What can hang from each mark:
Y: A N
J: A
L: R
B: Q S
S: A B
C: B V
Q: L
V: C U
A: J Y
R: L

Every row comes from one small tree of marks. The marks that hang from a mark follow it in brackets, in alphabetical order. Every link used is in the known rows. Which tree was each row made from?
Known rows:
B(Q(L(R)) S): [ 0.26 -0.42 -0.66 -0.36 -0.62  0.18  1.24 -3.18  0.61  0.14 -1.88 -2.45
  0.53 -2.35  1.49  0.47  2.62 -2.47 -1.81 -0.81 -0.57 -0.33]
A(J Y): [ 0.67  2.51 -2.04  0.56 -0.10 -2.07 -1.20 -0.19 -2.04  0.10 -2.13  0.02
  1.72  0.16  1.40  0.95  0.01 -0.44  3.41  0.44  0.97  1.79]
A(J Y(N)): [ 1.84  1.05 -1.65 -0.63  0.44 -1.87 -0.53 -1.76 -1.57 -0.84 -1.14  0.52
  2.29 -0.42 -0.35 -0.80 -0.81  0.99  3.16  0.89  0.96  2.44]
B(S): [ 0.80 -0.25 -0.83  0.88 -1.56  0.59  0.70  0.86  1.08  1.70  1.11 -0.78
 -1.25 -0.62  0.74  0.86 -0.22 -0.79 -0.89 -1.67 -0.54 -0.81]
C(V): [ 0.55  0.61 -1.05  1.71  0.56  1.32 -0.33 -1.07 -1.95  0.18  1.46  1.29
 -1.81  0.65  1.95  1.81 -3.01 -1.69  0.57  0.21  1.65 -1.84]
B(Q(L)): [ 0.64  0.43 -2.50  0.48  0.13 -0.02 -0.37 -2.48 -0.79 -2.68 -0.71 -0.55
  0.80 -0.85  0.91  2.50  2.42 -2.34  0.77  0.06  0.63  1.18]
V(C(B)): [-0.45  1.41 -1.31  1.91  1.10  0.56  1.25  0.61 -0.95 -0.09 -2.07 -0.15
  0.27 -0.76 -0.14  2.86  1.41 -1.71  0.32 -1.32  2.10  0.56]
J(A): [ 0.52  1.19 -2.13  1.84 -0.19 -0.52  1.12 -0.19 -1.09  0.34  0.76 -1.94
  1.16 -3.30  0.94  2.72 -0.89 -1.31  1.38 -0.53  1.37  0.33]
C(B(Q) V(U)): [ 1.45 -0.68  0.77  1.44  2.36  2.76  3.04 -2.94 -3.52  0.10  0.24  2.11
  2.09  3.76  0.26  1.02 -2.82 -1.50  0.98  0.16  1.76 -2.73]
B(Q(L(R)) S(A)): [ 0.14  0.57  0.30 -0.59  0.57 -0.45  1.35 -1.30  0.27  0.18  0.21 -3.58
 -1.88 -4.12  1.89  0.20  2.98 -3.13 -3.02 -0.94 -0.41 -0.37]
Y(A): [-1.23  3.29 -2.71  1.63  1.17 -0.33  1.60  3.03 -0.62  0.27  0.78 -0.91
 -1.01 -0.35  1.31  3.37 -0.93 -1.24  2.19  0.13  1.81  0.41]
R(L): [-0.27 -1.47 -2.86  1.25  1.00  1.85 -0.40  1.12  0.16 -1.21  1.06 -0.20
 -0.14 -3.67  1.38  2.51  0.40  0.15  0.66  0.69 -1.33 -1.73]
S(A(J Y)): [ 0.73  3.53 -1.06  0.24  1.09 -2.54 -0.95  1.75 -2.32  0.25 -0.16 -0.98
 -0.69 -1.70  1.67  0.40  0.38 -1.17  2.29  0.38  1.07  1.80]
V(C(B) U): [ 0.14  1.22 -1.57  2.40  0.65  1.40  2.90  0.90 -1.42  0.33 -3.81  1.80
  2.59 -1.27 -0.49  3.37  0.75 -0.14  1.57 -0.39  2.13 -0.78]
Q(L(R)): [-0.69  1.33 -3.60  1.20  1.03  0.62 -0.56 -2.22 -0.76 -1.54 -2.66 -1.58
 -1.06 -5.73  1.66  1.79  2.52 -2.37  0.98  0.50  2.67  0.65]
S(B(Q)): [ 0.93  0.07 -1.20  0.81  2.57 -0.50  1.59  0.09  0.30 -0.34  2.76  0.27
 -1.07  0.60  1.20  0.36 -0.94 -1.36  1.16  1.89 -2.27 -1.90]
B(Q): [ 0.46  1.80 -0.86  0.42  1.38  0.23  0.30 -1.51  0.08 -0.57  1.78 -0.03
  0.63  1.08  1.51  1.19 -0.18 -2.48 -0.04  0.29 -1.53 -0.02]
V(C(B(Q(L) S)) U): [ 0.78 -1.88 -0.23  0.68 -2.24  0.77  3.66 -1.26 -0.86 -0.35 -5.55  0.62
  4.30 -0.16 -1.26  2.93  3.55 -0.25 -0.37 -1.80  1.08 -0.52]
B(Q(L) S(A)): [ 1.03 -0.62 -0.28 -0.40 -1.20 -0.54  0.71  0.00  0.04 -0.64  1.25 -2.37
 -1.43 -1.91  0.75  1.34  2.84 -2.55 -1.99 -1.71 -0.36  0.36]
S(A(J) B(Q(L(R)))): [-0.07  0.81 -2.56 -1.25  3.77 -2.30  1.25 -1.48 -0.51 -0.36 -1.39 -3.34
 -1.54 -5.42  2.33  0.33  3.54 -1.61  0.37  2.44  0.11  0.14]
A(J): [ 0.14  1.95 -3.55  0.04  0.24 -0.81 -0.63 -0.99 -0.05  0.76 -1.68 -0.76
  0.76 -1.46  1.47  1.62  1.22 -0.67  1.52 -0.11  0.96  1.24]
S(B): [ 0.66 -0.25 -2.43  1.92  1.66 -0.16  0.82  1.72  0.11  0.06  1.99  0.27
 -2.54 -1.86  0.94  1.20 -1.25 -0.47  1.97  1.63 -0.43 -1.73]

Write each row's tree:
[ 0.90 -0.45  0.92  0.89  2.76  1.71  1.43 -3.05 -3.08 -0.32  2.09 -0.11
 -0.23  4.13  0.60  0.59 -2.09 -3.23 -0.38 -0.59  1.87 -1.35] -> C(B(Q) V)
[ 1.54 -2.89  1.83  0.14  0.10  1.03  1.89 -1.68 -2.94 -0.33  1.78 -2.50
 -2.19  1.18 -0.10  0.77  0.87 -3.16 -2.44 -2.22  2.69 -0.83] -> C(B(Q(L) S(A)) V)
[-0.21  2.07 -3.35 -0.92  0.98 -1.36  1.73  0.39 -0.12  0.08 -0.89 -1.42
  1.62 -0.94 -0.19  1.63 -0.19  1.14  2.45  0.81  2.05  2.42] -> Y(A(J) N)
[ 2.00 -2.47  2.11  0.84  0.01  2.71  4.21 -2.20 -2.09  1.90  0.15  1.13
  1.86  4.62 -0.21 -0.02 -2.90 -0.76 -0.87 -1.23  0.60 -3.65] -> C(B(Q S) V(U))
[ 1.17 -1.58 -1.02 -0.04 -2.41  0.00  0.61 -1.80  0.44 -0.91 -0.62 -1.26
  0.69 -0.09  0.39  1.63  2.60 -1.80 -1.01 -1.42 -0.49  0.40] -> B(Q(L) S)
[-0.03 -0.42 -2.34  0.69  3.03 -0.34  1.42 -2.40 -0.48 -1.35 -0.93 -1.46
 -1.05 -3.48  1.79  0.61  1.64 -2.00  1.11  2.48 -0.26 -1.19] -> S(B(Q(L(R))))
[ 1.68  1.52  2.88  0.21  0.19 -1.57  1.05  1.72 -1.16  1.04  3.41 -1.14
 -0.77  1.77  1.35 -0.71 -0.98 -2.53 -1.02 -0.83 -2.47 -0.59] -> B(Q S(A(Y)))
[ 1.46 -2.20 -0.89  1.34  1.01  2.57  2.36 -3.96 -4.31 -2.03 -2.27  1.64
  2.30  1.53 -0.33  2.22 -0.28 -1.43  1.81  0.03  3.90 -1.18] -> C(B(Q(L)) V(U))
[ 0.57  0.44  0.93  1.40 -0.38  0.98  3.85  3.23 -0.52  2.44 -1.82 -0.17
  0.07 -2.27 -0.76  1.97  0.94 -0.08 -1.48 -2.09  1.02 -1.77] -> V(C(B(S(A))) U)
[ 2.59  0.34  0.63 -1.58  3.57 -3.13  1.58 -0.18 -1.42 -0.49  2.66 -0.59
  0.02  0.04  0.05 -2.22 -1.09  0.34  2.11  2.76 -1.77  0.60] -> S(A(J Y(N)) B(Q))
[ 1.11 -0.30  2.19 -0.16  1.62  0.57  2.83  0.55 -0.24  1.41  3.60 -3.25
 -1.82  1.09 -0.27 -0.57  0.78 -3.27 -2.72 -2.31 -0.38 -0.35] -> C(B(Q S(A)))
[ 0.41 -0.97 -0.36  1.11  2.92  2.84  2.83 -5.27 -4.20 -1.15 -3.56  0.36
  1.96 -0.49  0.93  1.10 -0.13 -2.19  0.86  0.79  3.82 -1.99] -> C(B(Q(L(R))) V(U))
[ 0.61  1.01 -1.14 -0.95 -1.01 -1.30  0.60  1.65  0.97  2.75  0.42 -2.68
 -1.78 -2.53  1.23  0.40  1.69 -0.56 -1.51 -1.62 -0.02  0.47] -> B(S(A(J)))
[ 1.25 -1.21  1.23  0.31  0.60  1.17  2.60 -1.27  0.01  1.24  1.78 -2.13
  0.57  2.92 -0.58 -0.29  0.46 -2.55 -1.65 -2.09 -0.35 -0.39] -> C(B(Q S))
[ 0.74  1.08 -1.29 -0.84  3.14 -2.34  1.48  0.82  0.04  0.91  2.14 -1.71
 -1.52 -1.26  1.88  0.07  0.74 -0.97  0.40  1.94 -1.80 -0.49] -> S(A(J) B(Q))
[ 1.57 -2.28  2.36  0.49  0.31  1.70  2.58 -2.42 -1.61  1.61  2.21 -0.85
 -0.34  4.96  0.29 -0.21 -2.04 -2.38 -2.11 -2.03  0.69 -2.13] -> C(B(Q S) V)
[ 0.96  0.95 -0.07  0.58  3.76 -0.97  1.87  1.72  0.09 -0.02  4.70 -1.00
 -3.37 -1.08  1.48  0.32 -0.68 -2.02 -0.14  1.86 -2.34 -1.87] -> S(A B(Q))
[ 1.24  1.40 -0.23  2.14  2.58 -1.87  0.55  4.27 -2.16 -0.21  3.44  0.03
 -4.00 -2.03  1.23 -0.12 -2.06 -1.23  2.88  1.83 -0.22 -1.14] -> S(A(Y) B)
[-0.61  1.05 -1.34  0.96  2.04  1.11  3.40 -3.23 -2.05 -1.32 -6.80  0.30
  3.98 -3.20  0.47  2.54  3.41 -1.61  0.53  0.29  2.09 -0.35] -> V(C(B(Q(L(R)))) U)
[ 1.78 -2.90  0.94  1.84 -0.54  3.01  3.48 -0.53 -2.32  2.28 -0.37  1.09
  0.36  1.97 -0.56  0.53 -2.83  0.12  0.02 -1.63  2.66 -3.43] -> C(B(S) V(U))
[ 1.38  0.33 -1.56 -0.30  1.63 -3.87  0.08  0.32 -2.78 -1.80 -0.94 -1.31
 -0.36 -1.77  1.13  0.45  2.26 -1.05  3.14  2.08  0.24  1.41] -> S(A(J Y) B(Q(L)))
[ 0.17 -0.48  0.10  1.45 -1.29  0.42  2.31  1.31  0.22  1.84 -1.86 -1.02
  0.33  0.08 -0.68  1.94  1.58 -1.03 -1.63 -2.54  0.93 -0.44] -> V(C(B(S)))
[ 2.88  0.12  3.39 -1.04  0.60 -1.33  1.88  0.15 -0.60  0.01  4.42 -0.97
 -0.18  1.42 -0.39 -2.37 -1.92 -1.01 -1.22 -0.29 -2.37  0.19] -> B(Q S(A(Y(N))))
[ 0.02  0.66 -1.55  0.23  4.21 -0.85  1.71 -0.43 -0.61 -1.26  0.98 -2.58
 -3.30 -5.26  2.18  0.34  1.93 -2.77 -0.20  2.11 -0.34 -1.17] -> S(A B(Q(L(R))))
[ 0.76 -0.35 -3.11 -0.85  1.62 -2.61  0.69 -0.24 -0.64 -1.12 -0.59 -2.07
 -1.25 -3.31  1.12  1.36  3.25 -0.92  1.27  1.66  0.24  1.01] -> S(A(J) B(Q(L)))
